What can hang from each mark:
sedeb: foneno fuseki lofez
lezub: biped lofez
mivu: lofez luso
femudeb: dusiv
dusiv: femudeb foneno
luso: fonil mivu
lofez: lezub sedeb
foneno: dusiv sedeb
biped: fipe lezub
fonil: luso
fipe: biped

In the rows, zero is written as 128.
Known rows, with every way that one mark hangs from another:
[dusiv foneno]: [136 142 148 119 132 149 160  71 125 155 115  86 106 125 128 125 117 123
  72 150 106 101 127 129 117 137 121 156 139 121 137  95 175 124 126 139
  97  94  97 182 105 150 136 165 157]
[dusiv femudeb [foneno sedeb]]: [131 124 140 124 149 118 163  72 102 152 131 105 109 165 125 148 152  95
  67 162 118  95 158 148 121 140  93 145 131  93 149 128 210 138  65 105
  78  95  94 204 134 158 179 167 158]
[lofez lezub sedeb]: [156  98 117 102 190 159  97 135 143 147  64 114  89  90 132 130 160  92
  68 138 148 114 128 152  99 138 136 169 157 122 143 140 158 111  94 127
 118 136 104 131 156 138 147 144 132]
[mivu [lofez [sedeb foneno fuseki]] [luso fonil]]: [116 110 149  89 134 140  70  93 191 117  77 164  75  89 103 170  87 125
 138 128 163  93 104 148  71 144 102 127 185 144 150 151 124 142 159 135
 174 121  97  78 142 121 118 176 136]
[fonil [luso mivu]]: [149 120 127 133 126  95 141  81 164 161 150 126 101 115 118 112 121  92
  90 116 182 122 121 144 102 130 125 166 146 113 124  83 124 107 118 115
  91  88 130 165 139 148 121 120 184]
[lofez [lezub [biped fipe]] [sedeb foneno]]: [149 107 131  84 189 191 108 137 137 140  72  81  78  76 161 148 157 132
  67 143 146 124 125 151 117 138 146 160 166 140 124 157 155 119 122  97
 100 159 119 120 140 123 152 135 104]
[mivu [lofez lezub [sedeb foneno fuseki]] [luso fonil]]: [121 107 137  75 173 144  64 113 189 127  65 158  74  80 108 177  94 115
 131 121 162 100 117 151  60 140 113 127 176 156 153 165 125 139 165 128
 170 123  95  67 151 121 135 183 132]
[fonil [luso [mivu [lofez lezub sedeb]]]]: [138 126 114 123 142  89 123 100 162 156 133 138  96 106 120 127 129  82
 102 107 170 105 116 152  91 133 130 162 159 127 127  97 116 115 125 112
 101  96 123 143 149 147 125 110 167]
[sedeb [foneno [dusiv femudeb]] fuseki [lofez [lezub biped]]]: [120 105 173 105 150 187 116 122 104 146 108 135 146 117 132 215  97 132
 107 130 150 121 129 142 155 115 142 120 111 102 164 187 142 146 157 116
  90 157  88  97  90   8 151 205 107]
[biped fipe [lezub [lofez sedeb]]]: [170 182 138  94 177 201 122 131 150 183 167  90  50 101 165 102 132 146
 100 128 111 143 107 129 129 157 160 168 168 124  95 114 145  78 160  88
  71 125 167 137 130 117 157  79 154]
[lezub [biped fipe] [lofez sedeb]]: [161 179 123 114 107 171 128 103 149 129 128  88  82 114 174 165 143 167
 133 134 163 110 119 113 141 161 133 155 195 125  72  88 151  66 111  92
  68 152 136 156 155 113 126  82 114]
[luso fonil [mivu [lofez lezub]]]: [154 133 155 130 170 102  96  98 175 105 109 154 139 144 123 143 138 162
 127  79 157  88 130 147  76 145 131 187 153 145 100  95 158 130 107 139
 142 101 100 134 132 159 119 190 198]
[femudeb [dusiv [foneno [sedeb fuseki]]]]: [125 144 136  93 119 140 151  89 100 177 119 130 132 156 132 155 111 127
 101 140 151 144 144 151 115 105 117 142 141 113 155 100 145 119 124 120
 112 114  93 175 111 134 136 182 171]
[fipe [biped [lezub [lofez [sedeb fuseki]]]]]: [147 152 175 135 145 188  96  89 148 148 131 121  88 118 145 130 118 173
  95 146 160 125 139 110 105 169 162 146 149 123 109 126 158 117 133 116
  83 127 137 137 136 101 106 112 139]
[biped fipe [lezub [lofez [sedeb fuseki]]]]: [165 173 139  90 180 201 118 140 149 180 161  92  53  95 160 109 124 142
 108 133 113 147 107 123 131 155 160 169 164 121 101 126 140  79 166  91
  70 130 163 129 134  94 161  89 151]
[fipe [biped lezub]]: [152 134 183 142 151 193 108  71 154 155 140 113  83 120 136 102 122 180
  75 145 162 129 134 117  94 162 157 144 141 127 112 112 172 130 139 116
  87 118 146 149 120 137 106 124 153]
[sedeb [foneno dusiv] [lofez [lezub biped]]]: [130 130 166 119 134 197 126 103 116 160 111 121 137 118 145 192 124 148
  95 115 140 112 120 150 147 124 150 120 133 122 139 143 135 138 147 119
 103 142 100 111  71  72 120 175 116]
[fonil [luso [mivu [lofez [lezub biped]]]]]: [137 129 118 129 134  96 135  89 169 153 147 126 101 114 126 133 119 102
 112 108 185 111 119 144  91 130 130 157 155 131 117  84 119 113 135 107
  91  96 126 152 144 150 119 116 167]
[sedeb foneno fuseki lofez]: [117 108 189 101 119 198 118 112 115 115 107 116 128  89 107 168  77 141
 109 129 134 118  90 134 159 122 147 135 132  91 170 175 126 132 162 144
 112 139  90 110  75  26 120 204 101]
[mivu [lofez lezub [sedeb [foneno dusiv]]] luso]: [121 106 122 101 155 136  85  96 167 161  74 147  77  90 120 171 101  90
 121 135 153  86 108 160  65 145 124 110 185 160 141 147 121 130 161 126
 166 115 108  85 139 139 144 146 119]
[femudeb [dusiv [foneno [sedeb fuseki [lofez lezub]]]]]: [130 152 137  89 134 145 144 106  95 181 119 132 133 153 133 165 115 121
 104 124 146 145 142 156 123 103 126 135 137 116 159 110 140 117 133 117
 108 115  83 161 108 126 139 187 159]
[lezub biped [lofez [sedeb fuseki]]]: [142 153 128 121  94 159 120 101 158 107 101 102 109 118 161 190 122 155
 144 146 185 107 133 118 136 154 128 157 183 116  97 102 141  79  89 115
  79 147 109 157 157  86 106 117 114]
[dusiv femudeb [foneno [sedeb fuseki lofez]]]: [126 127 151 122 147 122 151  87  95 141 136 114 117 158 119 167 137  93
  88 149 113  97 150 141 136 137 100 137 124  84 165 151 195 139  80 108
  72 108  80 182 133 116 175 178 141]
[sedeb foneno lofez]: [132 129 182 112 114 199 130  90 118 127 115 112 119 100 118 151 107 150
  90 122 125 106  86 150 154 130 141 132 145 103 149 146 141 126 148 140
 115 124 100 133  62  90 111 177 109]
[dusiv [foneno [sedeb fuseki]]]: [119 122 142 130 129 138 154  88 114 150 117  86 110 137 125 140 127 104
  94 147 119 107 150 131 118 139 121 147 145 108 150 115 159 132  86 122
  99 102  97 173 130 127 138 170 160]
[femudeb [dusiv [foneno [sedeb fuseki lofez]]]]: [125 155 142  94 118 145 147  93  98 176 123 134 135 157 132 164 111 127
 108 126 148 140 136 153 125 105 122 136 141 109 158 103 141 117 131 120
 110 117  85 166 104 126 131 182 162]
[foneno dusiv [sedeb fuseki lofez]]: [110  98 140 167  99 138 118 106 107 175 138 154 141 169 127 178 145  97
 141 106 167 115 155 138 133 137 127 116 157  77 152 116 120 141  65 114
 117 143 121 118 139  52 122 157 172]
[fipe [biped [lezub [lofez [sedeb foneno fuseki]]]]]: [141 151 182 128 146 197  98  88 143 150 127 115  89 113 147 136 113 178
  89 150 150 125 140 117 110 169 165 141 147 127 111 138 154 125 139 115
  83 127 136 133 122  95 107 118 132]
[dusiv femudeb [foneno [sedeb [lofez [lezub [biped fipe]]]]]]: [143 144 143 116 164 135 157  92  98 151 146  94 102 158 138 161 161 105
  79 137 114 100 150 144 133 141 105 135 133 102 142 138 205 129  89  83
  60 113  95 184 135 147 184 155 134]

Rows:
[130 152 135  96 117 143 154  81 102 184 120 130 128 161 137 148 122 128
  96 136 147 139 143 155 114 108 115 140 146 118 147  87 150 117 119 119
 113 109  94 183 105 157 133 174 172] -> [femudeb [dusiv [foneno sedeb]]]
[132 125 120 116 143  96 125  99 156 155 128 135 100 103 124 133 124  85
  96 112 163 107 116 158  95 131 134 161 157 128 128 110 114 124 131 112
 104  96 119 138 136 140 124 118 160] -> [fonil [luso [mivu [lofez lezub [sedeb foneno]]]]]
[140 128 120 127 139  93 131  92 161 160 146 133 101 110 118 125 118  91
 105 106 175 108 116 147  89 129 132 160 152 127 125  89 119 113 136 113
  99  90 122 149 141 147 126 121 174] -> [fonil [luso [mivu [lofez lezub]]]]
[162 182 132 121  99 179 147  87 146 135 149  76  89 125 168 159 123 185
 139 132 171 116 116 101 140 153 135 150 180 128  67  69 155  62 130  96
  66 138 146 172 137 113 128  98 125] -> [lezub [biped fipe] lofez]
[144 135 113 121 144  98 125 104 163 156 144 124  86 103 133 128 132  97
 109 102 175 111 114 145  93 135 133 162 164 133 113  93 118 110 139  92
  88 109 134 140 154 146 128  98 161] -> [fonil [luso [mivu [lofez [lezub [biped fipe]] sedeb]]]]
[115  94 128  88 162 140  78 108 172 139  70 138  73  71 109 170  80  88
 127 141 157  95 101 152  67 141 126 117 182 155 153 164 115 126 171 131
 165 118  99  81 147 118 146 161 105] -> [mivu [lofez lezub [sedeb foneno fuseki]] luso]
[124 113 144 120 153 116 157  82 101 146 128 107 112 159 120 156 136  90
  75 164 122 102 160 140 122 136  95 147 126  87 159 143 204 140  72 108
  77 103  89 193 141 128 183 181 151] -> [dusiv femudeb [foneno [sedeb fuseki]]]
[154 162 137 113 156 182 120 111 167 161 135 109  85 114 150 127 126 134
 102 142 134 130 126 147 116 155 151 166 159 118 117 115 142  92 118 118
  88 108 135 150 123 124 122 108 163] -> [biped [lezub [lofez sedeb]]]
[135 158 130 113 109 152 124  93 117 149  99 138 119 133 148 182 132 125
 103 148 134  94 131 146 139 151 122 149 164 105 114 124 154  99  88 132
  99 125 107 156 122  90 136 126 127] -> [lezub [lofez [sedeb [foneno [dusiv femudeb]]]]]
[140 153 147 106 162 180 119 113 149 169 133 128  99 127 153 155 115 129
  99 153 130 131 140 151 126 150 143 157 143 112 126 142 144 112 123 115
  83 118 129 140 115  85 142 128 159] -> [biped [lezub [lofez [sedeb [foneno [dusiv femudeb]] fuseki]]]]
[119 134 151 131 123 143 149  95 109 144 125  94 114 136 125 150 128 106
 105 130 113 104 140 133 131 140 127 137 146 102 156 121 153 130  93 120
  94 107  89 161 121 114 131 169 148] -> [dusiv [foneno [sedeb fuseki lofez]]]
[124  81 132  92 185 170  96 146 119 160  51 127 113  89 137 168 133  92
  70 147 138 122 141 155 113 126 143 154 142 119 161 180 136 140 114 130
 121 152  96  98 135  60 154 175 125] -> [lofez lezub [sedeb [foneno dusiv] fuseki]]
[130 142 146 120 145 153 149 109 109 149 132  75 101 129 139 152 136 115
 106 124 116 114 141 125 132 138 134 136 147 116 144 123 154 122 109 100
  81 121  99 152 130 114 144 156 137] -> [dusiv [foneno [sedeb fuseki [lofez [lezub [biped fipe]]]]]]
[131 127 121 119 136 100 127  95 164 147 130 128 100 103 131 142 125  98
 101 112 177 108 119 156  94 134 134 158 159 136 122 106 113 122 130 103
  95 102 119 140 138 141 118 115 155] -> [fonil [luso [mivu [lofez [lezub biped] [sedeb foneno]]]]]
[130 118 134 103 131 129  73  83 200 125  85 165  67 100 105 154 108 122
 138 117 171  86 106 147  60 148  95 132 195 145 137 118 136 129 143 131
 171 112 106  95 155 164 112 153 152] -> [mivu [lofez sedeb] [luso fonil]]
[114  86 147 108 131 162 102 116 124 143  66 137 114 101 130 158 120 108
  84 156 142 112 126 149 126 134 126 156 155 100 155 159 134 144 104 138
 126 150 104 115 125  59 132 165 133] -> [lofez [sedeb [foneno dusiv] fuseki]]
[118  98 134 161 123 144 115 119 110 174 133 142 140 164 137 189 151 101
 141 104 178 119 165 137 128 133 135 114 151  91 148 123 120 139  66 101
 107 151 118 113 150  57 125 158 163] -> [foneno dusiv [sedeb fuseki [lofez [lezub biped]]]]
[122  88 126 165 121 119 137  77 107 188 139 156 131 194 132 162 172  93
 102 139 170 108 175 151 113 140  96 128 150  78 137 108 172 147  32 103
 109 127 130 167 151 117 158 150 189] -> [foneno [dusiv femudeb] sedeb]
[153 160 171 137 144 189 101  81 150 152 134 118  84 122 148 124 130 176
  88 143 155 122 139 118 104 173 159 144 152 126 101 115 163 116 128 116
  83 122 140 145 131 125 103 104 142] -> [fipe [biped [lezub [lofez sedeb]]]]
[124 105 125  92 160 141  83  98 173 145  72 134  69  79 114 161  96  94
 120 137 153  88  98 159  64 147 124 114 187 161 143 151 124 122 164 129
 165 111 105  91 141 151 143 148 111] -> [mivu [lofez lezub [sedeb foneno]] luso]
[151 175 131 107 107 172 132  98 130 142 123 101  96 128 182 190 144 166
 121 145 154 106 130 125 150 155 128 147 183 123  78 112 157  88 113  87
  66 155 132 151 138  91 144  95 110] -> [lezub [biped fipe] [lofez [sedeb [foneno [dusiv femudeb]]]]]
[145 130 134  95 164 148  91  88 201 140 111 130  61  99 118 159 101 149
 146 108 183 106 112 128  55 140 110 121 180 170 117 107 144 117 180 107
 148 117 123  94 152 167 132 161 149] -> [mivu [lofez [lezub [biped fipe]]] [luso fonil]]
[123 134 145 124 142 145 145 105 107 149 122  89 112 132 126 152 132  99
 100 127 111 106 145 135 126 137 134 138 141 110 159 127 152 130  98 118
  94 107  89 153 125 114 141 171 144] -> [dusiv [foneno [sedeb fuseki [lofez lezub]]]]
[123 117 173 103 146 202 115 132 106 154 114 118 134 102 140 199  95 144
 114 117 140 128 117 131 157 116 158 121 124 113 153 174 119 139 180 111
  93 163 102  82  86   4 141 192 106] -> [sedeb [foneno dusiv] fuseki [lofez [lezub [biped fipe]]]]
[132 152 138 110  92 171 124  98 149 106  94  98 113 113 164 199 116 162
 134 155 173 108 133 124 144 152 132 151 179 120 101 117 136  89  97 115
  82 148 106 149 138  76 105 127 103] -> [lezub biped [lofez [sedeb foneno fuseki]]]
[137 122 133  98 164 140  88  87 196 142 100 148  74 102 101 154  96 129
 135 110 174 101 114 140  51 138 108 123 171 161 136 116 142 121 170 128
 165 102 110  98 144 166 133 176 158] -> [mivu [lofez lezub] [luso fonil]]
[130 125 146 115 165 124 148  99  94 145 132 111 118 156 120 170 141  88
  82 145 115 100 156 146 132 135 105 137 121  89 168 157 197 137  86 104
  72 109  79 175 136 116 183 184 138] -> [dusiv femudeb [foneno [sedeb fuseki [lofez lezub]]]]
[136 123 168 121 151  98  86 101 172  87  90 165 139 134 124 155 133 160
 128  90 152  84 126 153  89 148 128 189 164 131 109 121 146 144  98 143
 149 113  93 119 129 129 112 189 184] -> [luso fonil [mivu [lofez [sedeb foneno fuseki]]]]
[128 155 136 118  88 166 123  96 145 122  97 110 125 125 169 209 118 159
 135 151 173 108 142 126 143 151 132 145 178 120  99 116 133  97  96 113
  84 153 107 142 135  64 106 125 112] -> [lezub biped [lofez [sedeb [foneno dusiv] fuseki]]]
[159 173 145  82 181 208 120 137 144 177 156  89  55  92 164 114 117 148
 102 135 106 147 108 130 135 152 163 165 161 124 106 138 138  88 172  90
  73 132 161 126 121  87 161  96 144] -> [biped fipe [lezub [lofez [sedeb foneno fuseki]]]]
[129 148 135 109 112 151 117 104 115 142  94 139 121 128 142 188 117 120
 111 153 139 100 134 139 141 147 124 149 160  99 125 137 148 100  96 133
  99 131 103 144 128  58 141 140 122] -> [lezub [lofez [sedeb [foneno [dusiv femudeb]] fuseki]]]
[145 134 170  97 151 212 129 114 120 134 116  87 106  89 140 162 121 160
  91 114 133 119  96 141 151 127 156 129 142 125 136 154 144 118 165 111
  95 141 108 119  78  91 131 168  94] -> [sedeb foneno [lofez [lezub [biped fipe]]]]
[117  82 149 104 139 157 102 113 122 141  70 144 114 109 129 165 124 103
  79 161 143 110 129 153 128 133 118 157 149  91 159 169 150 149  98 134
 118 149 100 123 128  59 146 168 130] -> [lofez [sedeb [foneno [dusiv femudeb]] fuseki]]
